Each row comes from the steps of one path. Every step used is in the known rows, and no mark comes twice. Write the path behind each row, first mark first.
Known rows:
gali/dipa/mizu/vedudol: [ 0.06 -0.09  0.01  0.34  0.05  0.19  0.09  0.05 -0.14  0.31  0.16  0.13
  0.09 -0.11 -0.01  0.16  0.03  0.12 -0.04  0.21  0.31 -0.05  0.01 -0.05
  0.10]
sipu/rotosu/gali/dipa: [-0.03  0.09  0.57  0.26  0.10  0.14  0.17  0.13 -0.26 -0.05 -0.58 -0.43
  0.08 -0.19  0.41 -0.38 -0.19  0.22 -0.01  0.17 -0.11  0.12 -0.15  0.04
 -0.24]
mizu/gali/dipa/loruz/zubuti: [-0.13 -0.10  0.05  0.06  0.07  0.11  0.06 -0.02  0.20  0.02  0.44 -0.16
  0.09  0.23 -0.26 -0.14 -0.28  0.18  0.26  0.14 -0.01  0.23  0.29  0.26
  0.12]
pove/robep: [-0.11  0.15  0.25 -0.12  0.14  0.14  0.25  0.26 -0.09 -0.09 -0.36 -0.36
 -0.26  0.02  0.08 -0.14 -0.17  0.17 -0.27  0.02 -0.09  0.32 -0.39 -0.23
  0.04]
dipa/mizu/pove/robep: [-0.13 -0.05  0.00  0.03  0.08  0.22 -0.08  0.24 -0.02 -0.03 -0.25 -0.26
 -0.12  0.11 -0.20 -0.03 -0.15  0.11 -0.26  0.11  0.20  0.06 -0.06 -0.06
  0.17]
loruz/dipa/mizu/gali/sipu/rotosu: [ 0.11 -0.38  0.10  0.22 -0.19  0.15 -0.56  0.00  0.11  0.11  0.30 -0.05
  0.24  0.12  0.16 -0.11  0.38  0.13  0.03  0.29 -0.10 -0.29  0.49  0.30
 -0.02]
gali/sipu: [ 0.01 -0.02  0.18 -0.22  0.04  0.35  0.24  0.06  0.05  0.09 -0.06  0.01
 -0.13  0.03  0.26  0.07  0.26 -0.05 -0.12 -0.09 -0.09  0.24 -0.16 -0.10
  0.00]
dipa/loruz: [ 0.06 -0.11  0.20 -0.12 -0.06  0.03  0.23  0.12  0.02  0.19 -0.17 -0.07
 -0.14 -0.07 -0.10  0.12  0.31  0.19 -0.12 -0.07  0.13  0.28  0.04  0.07
 -0.18]
sipu/gali/dipa/mizu/vedudol/zubuti: [ 0.28 -0.13 -0.17  0.21  0.13  0.04  0.01 -0.10 -0.07  0.62 -0.07  0.04
  0.06  0.01 -0.15  0.15  0.13 -0.08  0.46  0.14 -0.06 -0.23  0.19 -0.06
  0.05]
dipa/mizu: [ 0.10  0.02  0.03  0.13  0.01  0.20 -0.03  0.11 -0.09  0.25 -0.13 -0.02
 -0.24 -0.03 -0.05  0.18  0.16  0.07 -0.14 -0.06  0.35 -0.13 -0.11  0.21
  0.15]
zubuti/vedudol/mizu: [ 0.11  0.27 -0.03 -0.26 -0.08 -0.26  0.07  0.02 -0.19 -0.20 -0.30  0.12
 -0.08 -0.12  0.21  0.10  0.11 -0.34 -0.27 -0.30 -0.01 -0.08 -0.38 -0.16
  0.00]
rotosu/gali/dipa: [-0.12  0.16  0.40  0.24  0.23  0.14  0.40  0.14 -0.05  0.02 -0.47 -0.34
 -0.18 -0.10  0.18 -0.26 -0.24  0.31  0.01  0.05 -0.05  0.03 -0.36  0.00
  0.09]
loruz/dipa/mizu/gali/sipu: [ 0.04 -0.32 -0.12  0.19 -0.05  0.14 -0.35 -0.02  0.30  0.13  0.41  0.07
 -0.03  0.19 -0.07  0.02  0.32  0.22  0.06  0.16 -0.03 -0.40  0.29  0.28
  0.34]
zubuti/vedudol/mizu/pove: [-0.07  0.17 -0.14 -0.30 -0.13 -0.20  0.00  0.07 -0.18 -0.26 -0.15  0.15
  0.10 -0.09  0.03  0.18  0.08 -0.41 -0.25 -0.17 -0.02  0.02 -0.20 -0.17
  0.04]
zubuti/vedudol: [-0.06  0.12 -0.02 -0.19 -0.01 -0.09  0.21  0.08 -0.08 -0.26 -0.04  0.15
 -0.20 -0.15 -0.02  0.25  0.01 -0.11 -0.39 -0.27  0.02  0.18 -0.24 -0.28
  0.00]
mizu/dipa/loruz/zubuti/vedudol: [-0.10 -0.02 -0.44 -0.28 -0.04 -0.22 -0.08 -0.27  0.19 -0.14  0.48  0.48
 -0.02 -0.17 -0.28  0.26 -0.09  0.02  0.03 -0.14  0.05  0.14  0.20 -0.23
 -0.35]
robep/pove: [-0.02 -0.06  0.45  0.31 -0.21  0.14  0.21 -0.12 -0.07  0.01 -0.23 -0.11
 -0.21 -0.22  0.18  0.03  0.04  0.00 -0.36 -0.10 -0.07  0.13 -0.19 -0.27
 -0.01]
rotosu/gali/dipa/loruz: [ 0.00 -0.05  0.39  0.21  0.17 -0.02  0.42  0.07  0.12  0.04 -0.55 -0.28
 -0.17 -0.09  0.02 -0.30 -0.05  0.40  0.03  0.02  0.00  0.08 -0.07  0.06
 -0.16]
gali/dipa/mizu/pove/robep: [-0.08  0.05  0.17  0.09  0.23  0.28  0.12  0.30 -0.06  0.05 -0.19 -0.43
 -0.03  0.09 -0.12 -0.32 -0.43  0.11 -0.17  0.27  0.35  0.04 -0.02 -0.05
  0.17]
mizu/gali/sipu: [-0.03 -0.19  0.02 -0.33  0.04  0.26  0.05 -0.04  0.18  0.13  0.25  0.01
 -0.04  0.19  0.12  0.18  0.29  0.00 -0.11  0.02 -0.35  0.23 -0.11 -0.08
  0.33]
loruz/dipa/mizu/vedudol/zubuti: [ 0.02 -0.07 -0.32  0.46 -0.21 -0.22 -0.18  0.01  0.01  0.41  0.12  0.20
  0.11 -0.09 -0.39  0.24  0.21  0.07  0.23  0.13  0.11 -0.53  0.27  0.16
  0.10]
loruz/zubuti/vedudol/mizu/pove: [-0.24  0.26 -0.34 -0.07 -0.13 -0.09 -0.18 -0.02 -0.10 -0.54  0.09  0.16
  0.14  0.06 -0.06  0.06 -0.30 -0.47  0.02 -0.18 -0.04  0.01 -0.05 -0.01
  0.01]
loruz/dipa: [-0.17  0.08  0.23  0.28 -0.06  0.01  0.04  0.29 -0.11  0.01  0.11 -0.15
 -0.10 -0.11 -0.05 -0.01  0.13  0.28 -0.05  0.13  0.05 -0.03  0.04  0.14
  0.02]
loruz/zubuti: [-0.24  0.18 -0.02  0.17  0.02  0.27  0.04  0.06 -0.10 -0.15  0.17 -0.06
 -0.15  0.08 -0.03  0.06 -0.25  0.02  0.10 -0.07  0.04  0.23 -0.10  0.15
  0.05]
vedudol/mizu/gali/dipa: [ 0.11  0.13  0.24 -0.14  0.07 -0.01  0.07  0.09 -0.16  0.35  0.02 -0.24
  0.13  0.08  0.20 -0.17 -0.03 -0.07  0.07  0.17 -0.08 -0.11 -0.26  0.16
  0.40]

Which path is each row?
[-0.06 -0.05  0.16  0.02  0.13  0.25  0.23 -0.05  0.17 -0.13 -0.49 -0.07
 -0.25  0.02  0.33 -0.07  0.18  0.15  0.00 -0.12 -0.34  0.08 -0.34 -0.08
  0.01]
rotosu/gali/sipu
[ 0.05  0.08 -0.18 -0.19 -0.09 -0.15 -0.21 -0.23 -0.01  0.32  0.18  0.22
  0.09 -0.06  0.01  0.03  0.12 -0.03  0.39  0.07  0.09 -0.09  0.07  0.17
 -0.26]
vedudol/mizu/dipa/loruz/zubuti
[ 0.14 -0.30 -0.13 -0.16  0.05  0.29 -0.20 -0.12  0.25  0.27  0.21  0.10
 -0.09  0.22  0.03  0.20  0.32  0.01 -0.07 -0.02 -0.06 -0.14  0.01  0.13
  0.36]
dipa/mizu/gali/sipu
[-0.12  0.28 -0.08 -0.33 -0.01 -0.23  0.03  0.17 -0.12 -0.46 -0.41 -0.13
  0.03  0.00  0.06 -0.11 -0.23 -0.31 -0.35 -0.11 -0.15  0.10 -0.34 -0.41
  0.03]
zubuti/vedudol/mizu/pove/robep
[-0.05 -0.01  0.22 -0.10  0.14  0.16  0.20  0.14 -0.05  0.28  0.27 -0.23
  0.02  0.07 -0.03 -0.03 -0.14  0.17 -0.06  0.18 -0.07  0.17 -0.13  0.04
  0.41]
mizu/gali/dipa
[ 0.13  0.10  0.22  0.21  0.15  0.27  0.15  0.15 -0.14  0.33 -0.09 -0.16
 -0.13 -0.05  0.03 -0.12 -0.11  0.09 -0.03  0.06  0.50 -0.14 -0.08  0.17
  0.15]
gali/dipa/mizu
[ 0.06 -0.10 -0.40 -0.34 -0.11 -0.19 -0.23 -0.36  0.39 -0.39  0.19  0.31
  0.14  0.30  0.06 -0.04  0.11 -0.37  0.15 -0.27 -0.30 -0.06  0.19 -0.03
 -0.07]
dipa/loruz/zubuti/vedudol/mizu/gali/sipu
[-0.24  0.25 -0.23  0.03  0.01  0.01  0.03 -0.01 -0.03 -0.56  0.18  0.19
 -0.15 -0.02 -0.10  0.16 -0.33 -0.16 -0.12 -0.30  0.00  0.20 -0.10 -0.10
 -0.05]
loruz/zubuti/vedudol
[-0.07  0.00  0.39  0.17 -0.04  0.06 -0.01  0.07 -0.21 -0.12 -0.60 -0.27
 -0.04 -0.15  0.31 -0.09  0.07  0.22 -0.11  0.04 -0.25  0.18 -0.19  0.07
 -0.25]
sipu/rotosu/gali
[ 0.14 -0.15 -0.23 -0.31 -0.26 -0.18 -0.45 -0.36  0.20 -0.46  0.06  0.21
  0.40  0.19  0.29 -0.15  0.13 -0.46  0.11 -0.16 -0.39  0.05  0.38  0.00
 -0.39]
dipa/loruz/zubuti/vedudol/mizu/gali/sipu/rotosu
[ 0.18  0.04 -0.15  0.18  0.00 -0.02  0.16 -0.06 -0.07  0.58 -0.06  0.11
  0.16 -0.08 -0.22  0.15 -0.06 -0.08  0.19  0.11  0.27 -0.28  0.05 -0.01
  0.17]
gali/dipa/mizu/vedudol/zubuti
[ 0.08 -0.19  0.18  0.60  0.01  0.11 -0.12 -0.05 -0.21  0.08 -0.35 -0.05
  0.26 -0.18  0.25 -0.09 -0.04  0.24  0.05  0.30 -0.03 -0.11  0.07  0.00
 -0.25]
sipu/rotosu/gali/dipa/mizu/vedudol
[ 0.11 -0.17  0.00 -0.38 -0.01 -0.09  0.08 -0.04  0.05  0.53  0.17  0.21
 -0.05 -0.24 -0.14  0.29  0.36  0.27 -0.04  0.10  0.12  0.18  0.07 -0.12
 -0.24]
mizu/dipa/loruz
[-0.14 -0.05 -0.18 -0.08  0.06 -0.12  0.06 -0.11  0.25 -0.39  0.46  0.08
  0.08  0.13 -0.31 -0.09 -0.42  0.01  0.02 -0.10 -0.04  0.18  0.30 -0.03
  0.02]
mizu/gali/dipa/loruz/zubuti/vedudol
[ 0.15  0.19 -0.24 -0.53 -0.04 -0.34 -0.08 -0.15 -0.17  0.18  0.06  0.39
  0.01 -0.28  0.18  0.25  0.15 -0.27 -0.17 -0.09 -0.02 -0.20 -0.38 -0.31
 -0.07]
zubuti/vedudol/mizu/dipa
[ 0.02  0.21 -0.24 -0.06 -0.14 -0.29 -0.08 -0.14  0.05 -0.44 -0.15  0.19
  0.01  0.03 -0.01 -0.06 -0.05 -0.31  0.06 -0.33  0.10 -0.05  0.03  0.07
 -0.30]
dipa/loruz/zubuti/vedudol/mizu
[ 0.07 -0.20  0.25 -0.17  0.06  0.01  0.22  0.07  0.13  0.33  0.20 -0.21
  0.06  0.07 -0.18 -0.05  0.07  0.25 -0.03  0.15  0.02  0.21  0.15  0.08
  0.16]
mizu/gali/dipa/loruz
[-0.07 -0.22 -0.16  0.63 -0.15 -0.04 -0.25  0.11 -0.04  0.14  0.32  0.26
  0.07 -0.12 -0.17  0.26  0.26  0.29  0.01  0.25  0.15 -0.28  0.24  0.11
  0.00]
loruz/dipa/mizu/vedudol
[-0.04  0.31 -0.44 -0.30 -0.03 -0.24 -0.24 -0.27 -0.11 -0.12  0.31  0.45
  0.04 -0.14  0.09  0.16 -0.21 -0.34  0.11 -0.13  0.00 -0.18 -0.22 -0.17
 -0.11]
loruz/zubuti/vedudol/mizu/dipa
[-0.04 -0.21 -0.06  0.31 -0.08 -0.04 -0.38  0.13  0.08  0.20  0.39 -0.03
 -0.08  0.10 -0.29  0.10  0.19  0.34  0.00  0.21  0.09 -0.41  0.22  0.40
  0.38]
loruz/dipa/mizu/gali
[ 0.01 -0.01 -0.13  0.05  0.09 -0.12 -0.12 -0.07  0.03 -0.42  0.02 -0.02
  0.17  0.11 -0.01 -0.24 -0.19 -0.33  0.44 -0.05 -0.14  0.10  0.41 -0.04
 -0.35]
sipu/gali/dipa/loruz/zubuti/vedudol/mizu/pove
[ 0.22  0.00  0.02 -0.33 -0.02 -0.41  0.08 -0.09  0.08  0.02 -0.04  0.01
  0.15  0.01 -0.01 -0.14  0.05 -0.15 -0.10 -0.08 -0.02 -0.11  0.00 -0.08
  0.04]
zubuti/vedudol/mizu/gali/dipa/loruz
[ 0.06  0.29 -0.05  0.04  0.01 -0.22  0.12 -0.10  0.00 -0.36 -0.10  0.03
  0.10  0.00  0.03 -0.34 -0.34 -0.28  0.16 -0.20  0.22 -0.08  0.08  0.02
 -0.30]
gali/dipa/loruz/zubuti/vedudol/mizu
[-0.02  0.01 -0.38 -0.20 -0.16 -0.37 -0.27 -0.25  0.19 -0.36  0.16  0.23
  0.09  0.18 -0.17  0.07 -0.04 -0.24  0.08 -0.24 -0.19 -0.07  0.11  0.12
  0.04]
dipa/loruz/zubuti/vedudol/mizu/gali
[ 0.03 -0.08  0.20  0.23  0.24  0.24  0.10  0.01  0.04 -0.02  0.11 -0.25
 -0.10  0.15 -0.03 -0.24 -0.14  0.16  0.51  0.07 -0.08  0.31  0.40  0.14
 -0.32]
sipu/gali/dipa/loruz/zubuti
